Each row was made from one walk, in order. Every step used is in the known rows, and no mark comes twice. Write each row's walk.
Known rows:
gakas-dedul-kimori-pamip: [-0.56 -2.11 -5.14 -1.45  0.71  0.62  1.35  2.48  1.39  4.00 -1.43 -1.76
 -1.82  1.00  0.64 -1.05 -0.80 -1.86 -4.34  2.75  1.58  0.10 -3.39 -0.18
 -0.27]
gakas-dedul-sorim-nebid: [-0.38 -2.95 -3.64 -0.97 -2.37  4.41  3.25  0.87 -0.58  6.35 -0.77 -0.82
  3.03  2.00 -1.17 -2.15 -4.12 -4.07 -3.55  4.80  0.24  0.89 -2.29  1.05
  0.55]
lide-buzi-kimori: [ 2.74  3.30  0.90 -1.44  1.10 -1.38 -0.24  0.28  1.58 -0.60  1.67 -2.92
  1.98 -1.90 -0.74  1.29  0.29  2.44 -1.42 -0.19  2.52  0.47  4.20  1.49
 -0.19]
buzi-kimori-nebid-sorim: [ 0.77  1.62  1.16 -0.24  0.44 -1.50 -0.39 -0.01 -0.66 -0.71  1.38 -0.71
 -1.78 -0.95 -2.02  0.13  1.70  3.52  1.55 -2.46 -0.79 -0.47 -0.47 -1.43
  2.65]
buzi-kimori-nebid-sorim-dedul-lide: [-2.60  0.16  1.32  0.68 -1.11  1.88 -0.13 -0.94 -2.31 -2.53  1.32  0.39
 -0.42  1.02 -1.91  0.02 -0.40 -0.22  2.44  2.07 -1.38  0.08 -1.40 -0.90
  2.53]
dedul-kimori-nebid-sorim: [-0.99  1.14 -3.29 -1.93  2.01  0.31 -0.94  1.49 -1.77  1.11 -1.21  2.42
 -2.42 -0.05 -0.92 -2.48  2.22  0.75  1.00 -3.38 -0.39 -1.69 -2.98 -1.72
 -0.17]
dedul-kimori-buzi: [ 1.03  2.46 -2.78 -1.67  3.42  0.49 -0.36  2.76  0.07  2.25 -1.69 -1.05
 -0.30  0.48  2.07  0.66  0.23 -0.96 -1.83 -2.18  0.77  0.22 -0.63  0.27
 -1.35]
dedul-sorim-buzi-kimori: [ 1.57 -1.40 -1.71 -0.50 -3.17  1.91  0.59 -0.93 -0.74  2.47 -0.82 -1.45
  1.29 -1.23 -0.99  0.34 -0.12 -2.05 -0.28  0.70 -1.40  1.04  2.86  3.12
  0.95]
nebid-sorim: [ 0.68  0.91 -1.15 -0.74  0.76 -0.51  0.84 -0.18  1.22  3.95  0.87  0.80
 -0.78 -0.98 -2.32 -1.98  0.22  1.88 -0.20 -0.02  2.40  0.53 -2.78 -0.41
  0.00]
sorim-buzi-lide-dedul-kimori: [-1.35 -4.48 -1.08  1.13 -2.71 -0.75 -3.10 -0.88  0.26 -3.86 -1.65  1.23
  1.24  0.29  2.27  1.37  0.18 -2.93 -1.80 -0.95  0.29 -0.56  2.89  2.43
 -2.41]
nebid-sorim-buzi-kimori: [ 1.23 -1.04  0.99  0.24 -1.76  0.13  1.06 -3.05  1.12  2.87  1.14 -0.78
 -0.13 -3.30 -1.64  1.36 -0.21  0.72  0.28 -0.45  0.55  0.88  0.62  1.43
  2.05]
kimori-nebid-sorim-buzi-lide-dedul-gakas: [-4.00 -3.01  0.90  5.39 -0.97 -1.74 -2.39 -0.61 -2.14 -6.77  0.26  2.82
 -0.28  2.61  2.78 -0.29  1.62  0.71  1.58 -4.04 -2.75 -1.76  0.76  0.21
 -0.50]
sorim-dedul-lide: [-1.42 -0.43  0.15  0.00 -0.53  2.47  0.95  1.16  0.65  0.49 -0.56 -0.80
  0.96  1.18  1.03 -0.98 -2.07 -2.97 -0.61  7.02  1.40  1.32 -1.94  1.63
 -1.21]
dedul-lide: [ 0.33  1.62 -1.66 -0.54  0.64  0.52  0.55  2.91  2.26  2.69 -0.59 -1.40
 -1.05  0.51  0.63 -1.82  0.04 -0.93 -2.41  2.82  2.30  1.11 -1.31  2.52
 -1.14]
lide-dedul-sorim-buzi-kimori: [ 0.54 -2.08 -0.18  1.88 -4.77  0.35 -1.80 -1.57 -2.85 -2.08  0.45 -1.55
  1.47  0.59 -1.69 -0.30  1.69 -1.27  0.19  0.21 -2.31 -1.26  3.87  2.49
 -0.58]
buzi-sorim-dedul: [ 0.20 -1.02  4.86  0.29 -0.63 -0.13  0.65 -1.02  2.62  1.72  0.77  1.06
 -0.07  0.94 -1.26  1.62 -2.91 -1.69  0.93  4.87  0.60  2.51 -0.55 -1.37
 -0.99]
nebid-sorim-dedul: [-1.01 -1.18  0.67 -0.24 -0.45  1.43  1.18 -1.86 -0.42  1.69  0.79  1.39
  1.22 -0.31 -1.89 -1.17 -2.01 -0.28  1.68  4.11  1.41  0.74 -3.41 -1.23
 -0.06]
gakas-dedul: [ 1.48 -0.73 -1.44  0.28  0.89 -0.05  2.36  1.72  2.61  4.94  0.34 -3.68
  0.08  1.30  0.93 -0.22 -2.09 -0.02 -3.67  3.71  1.91  1.05 -2.58  0.50
  0.05]
kimori-buzi: [ 2.50  3.47  0.77 -0.23  3.47 -1.09  0.87  2.36  1.13  1.17 -0.44 -2.81
  0.40  0.13  2.59  1.11 -0.02  1.44 -0.98 -1.06  0.46  0.51 -0.42 -0.15
 -0.63]
kimori-nebid-sorim: [ 0.61  2.12  0.30 -0.40  2.05 -1.29  0.20  1.04 -0.80  0.04 -0.01  0.65
 -1.92 -0.35 -0.42 -2.02  2.01  3.15  1.81 -2.24 -0.48 -1.39 -2.66 -2.21
  0.58]
kimori-nebid: [ 1.80  2.21  1.71 -0.76  2.24 -1.41 -0.09  3.52  0.35 -1.69 -1.51 -2.12
 -1.56 -0.05  2.88 -1.02  2.03  2.04  0.54  0.23 -1.01 -1.14 -0.87 -0.70
 -0.58]

Which walk is each row?
[ 0.78  4.33 -2.07 -1.16  2.25  0.23  0.45  1.97  1.42  0.63  0.46 -0.93
  0.99 -0.13  0.62 -1.79  0.52  0.38 -2.11  0.43  3.23 -0.27  1.70  2.03
 -2.28]
dedul-lide-buzi
[ 1.38 -0.21 -0.39 -0.30 -1.91  1.11 -0.15  0.34 -2.65 -1.35 -1.73 -1.59
  0.09 -0.58  1.04  0.29  1.79 -0.82  1.86 -1.49 -4.36 -0.83  2.97  1.32
  1.51]
dedul-sorim-buzi-kimori-nebid
[-2.54 -4.58 -2.47  1.35 -2.97 -0.51 -2.81 -3.23 -0.96 -2.22 -0.06  3.93
  0.91 -0.06 -1.00  0.36  0.25 -1.83 -0.51 -3.51  0.75 -0.85  1.20  0.92
 -1.28]
nebid-sorim-buzi-lide-dedul-kimori
[ 2.35  3.87  2.54 -0.82  2.09 -2.39  0.07 -0.27  3.47  1.85  1.89  0.89
  0.16 -0.38 -1.67  0.83 -0.32  1.81 -0.51 -1.62  2.50  0.96  3.10 -0.91
 -2.09]
lide-buzi-sorim
[-0.26 -1.71  1.00  0.66 -0.07 -1.34  0.21 -1.90  0.19 -2.62 -1.08  2.18
 -0.01 -1.62  2.36  1.42  0.16  1.13  1.94 -4.12 -1.52 -0.10  0.47 -0.77
  1.52]
kimori-nebid-sorim-buzi-lide
[ 0.81  0.56  1.42  0.27  1.08 -0.28  1.07 -0.75 -0.97 -0.40 -1.10  0.43
 -1.55 -2.13  2.06 -0.82  2.01  1.60  2.57 -2.29 -2.34 -1.98 -1.56 -1.27
  0.52]
kimori-nebid-sorim-buzi
[ 2.19  0.27  3.90  0.23 -0.24 -0.80  0.18  0.60  0.22 -2.74 -1.24 -3.68
 -0.90 -2.38  3.59  2.44  1.69  0.96  0.93 -0.07 -2.92 -0.73  2.46  1.01
  1.51]
sorim-buzi-kimori-nebid
[ 1.80 -0.02  1.13 -1.01 -0.58 -1.97  0.14  1.63  2.25 -0.48  0.19 -3.25
 -1.55 -1.90 -0.50  0.87  1.09  1.83 -1.65  2.53  1.35  1.08  0.66  0.72
  1.37]
buzi-kimori-pamip
[-3.07 -2.59 -3.04 -1.88 -0.49  2.04  0.11 -1.12 -1.70  0.79 -0.94  3.25
 -0.77 -0.55 -2.33 -1.97 -0.66 -1.93  1.00  3.08  1.30 -0.28 -4.26 -1.98
 -0.45]
nebid-sorim-dedul-kimori-pamip
[ 0.93 -0.56 -0.12 -0.01 -0.15  0.45  1.73 -1.99  1.11  3.64 -0.18  0.54
 -0.37 -2.77  0.05 -0.79  0.08  0.35  0.54 -0.19  0.77 -0.03 -1.59  0.61
 -0.07]
nebid-sorim-buzi
[-1.09  2.01  2.40 -1.58  2.34  0.42 -1.49 -0.33 -1.19 -3.14 -0.25  3.10
  0.35  1.43  0.17  1.12 -0.38 -1.38  2.46 -0.96 -1.28 -1.09  2.24 -3.19
 -2.23]
lide-buzi-sorim-dedul-kimori-nebid
[ 0.00 -2.05  1.37  1.79 -1.81 -3.34 -2.65  0.51  1.32 -4.78  0.67 -0.39
  1.47  1.72  0.42  0.71 -0.03  0.96 -1.75  0.31  1.80  0.43  1.90  0.90
 -1.63]
buzi-lide-dedul
[-1.44 -0.32  3.01  0.80 -0.94  1.20  0.55 -0.29  2.63  2.17  0.87  1.59
 -0.70  2.26 -1.53  0.62 -2.94 -3.45  0.05  5.25  1.03  2.75 -0.93  0.03
 -1.05]
buzi-sorim-dedul-lide
[-1.16  0.07  2.18 -0.01  0.83  0.71  0.63 -0.70 -2.53 -2.11 -0.03  1.31
  0.05  0.36  0.02 -1.22 -0.08  1.07  3.67  1.77 -1.46 -1.11 -3.28 -3.11
  0.52]
kimori-nebid-sorim-dedul
[ 1.07 -1.94 -2.05 -0.79 -3.18  0.87  0.68 -0.55 -0.97  0.53 -1.42 -1.30
 -0.11 -1.85 -0.77  0.02  1.02 -1.35 -0.06  0.97 -1.83  0.32  2.33  1.93
  1.29]
dedul-sorim-buzi-kimori-pamip
[-0.99 -0.45  3.26  0.23 -0.73  0.56 -0.03 -1.69 -2.32 -2.91  1.26 -0.12
  0.38 -0.23 -1.65  0.99 -0.34  1.44  3.43  1.63 -1.77 -0.24 -1.14 -2.29
  2.64]
buzi-kimori-nebid-sorim-dedul
[-0.33  4.98 -0.96 -0.51  1.86 -0.29 -0.63 -0.20 -1.50 -2.31  2.47  0.26
 -0.22 -0.42 -2.22 -0.71  2.20  3.24  0.93 -4.59  0.51 -1.55  2.11 -0.46
  1.42]
dedul-lide-buzi-kimori-nebid-sorim
[ 1.03 -2.83  0.80  0.18 -1.08 -0.89  0.54 -0.71  3.31 -0.44 -1.66 -0.47
  1.60 -1.95  3.67  2.54 -1.94 -1.31 -1.41  0.68  1.04  2.21  2.11  2.63
 -0.17]
sorim-buzi-lide
[ 0.90  5.05  0.33 -0.71  1.98 -0.70 -0.96  2.20 -0.43 -4.06  0.87 -2.42
  0.11 -0.04  0.96  0.31  2.08  2.12 -0.36 -1.93 -0.02 -1.15  3.84  1.00
  0.31]
dedul-lide-buzi-kimori-nebid
[-0.78 -1.97 -0.30  0.20 -3.85  2.22 -0.95  0.82 -3.09 -0.96 -0.28  0.63
  2.76  1.84 -2.10 -3.47  0.09 -2.44 -0.94  3.01 -0.58 -1.65  0.31  0.94
 -2.16]
lide-dedul-sorim-nebid
[-2.32 -4.40 -4.33  0.44 -0.21  1.13  0.67 -1.96 -0.39  1.21 -1.36  2.27
 -0.10  0.72  1.85  1.66 -2.07 -2.25 -1.10 -3.93 -1.39 -0.11 -1.36 -0.78
  1.98]
gakas-dedul-kimori-nebid-sorim-buzi-lide
[-0.12 -3.01 -0.50  0.45 -1.36 -0.65  0.80 -3.07  2.23  1.22 -0.15  2.36
  1.27 -2.23  0.35  1.41 -1.76 -0.16 -0.10 -1.84  1.48  1.99  0.27  1.04
  0.98]
nebid-sorim-buzi-lide
[ 0.38  0.88 -1.82  0.27  2.88  0.07  1.08  0.74  2.43  6.68  0.79 -0.35
 -1.47  3.46 -0.50  3.04 -2.87 -2.14 -3.39 -2.70  0.22  1.82 -1.25 -1.84
  0.02]
gakas-dedul-kimori-buzi-sorim
[-3.15  1.85  1.12  1.94  1.64  1.18 -0.46 -0.87 -3.50 -4.67  2.32  1.09
  1.85  1.62 -0.30 -0.02 -0.23  1.66  2.97 -0.38 -1.16 -0.90  1.07 -1.01
  0.93]
lide-buzi-kimori-nebid-sorim-dedul-gakas
[ 2.55  3.36  3.47  0.51  3.03 -2.32  0.50  0.83  3.21  2.85  1.06 -0.44
 -1.33  1.08  0.18  2.71 -0.93  1.19 -0.44 -2.84  0.16  1.98  0.73 -1.83
 -0.45]
kimori-buzi-sorim
[-1.95  0.53 -1.68  0.51  0.31 -1.13 -3.39  0.82 -3.91 -3.53  0.20  2.27
 -2.33  1.78 -1.75 -3.10  3.99  1.51  1.44 -3.99 -1.22 -4.12 -2.00 -2.39
 -1.70]
lide-dedul-kimori-nebid-sorim
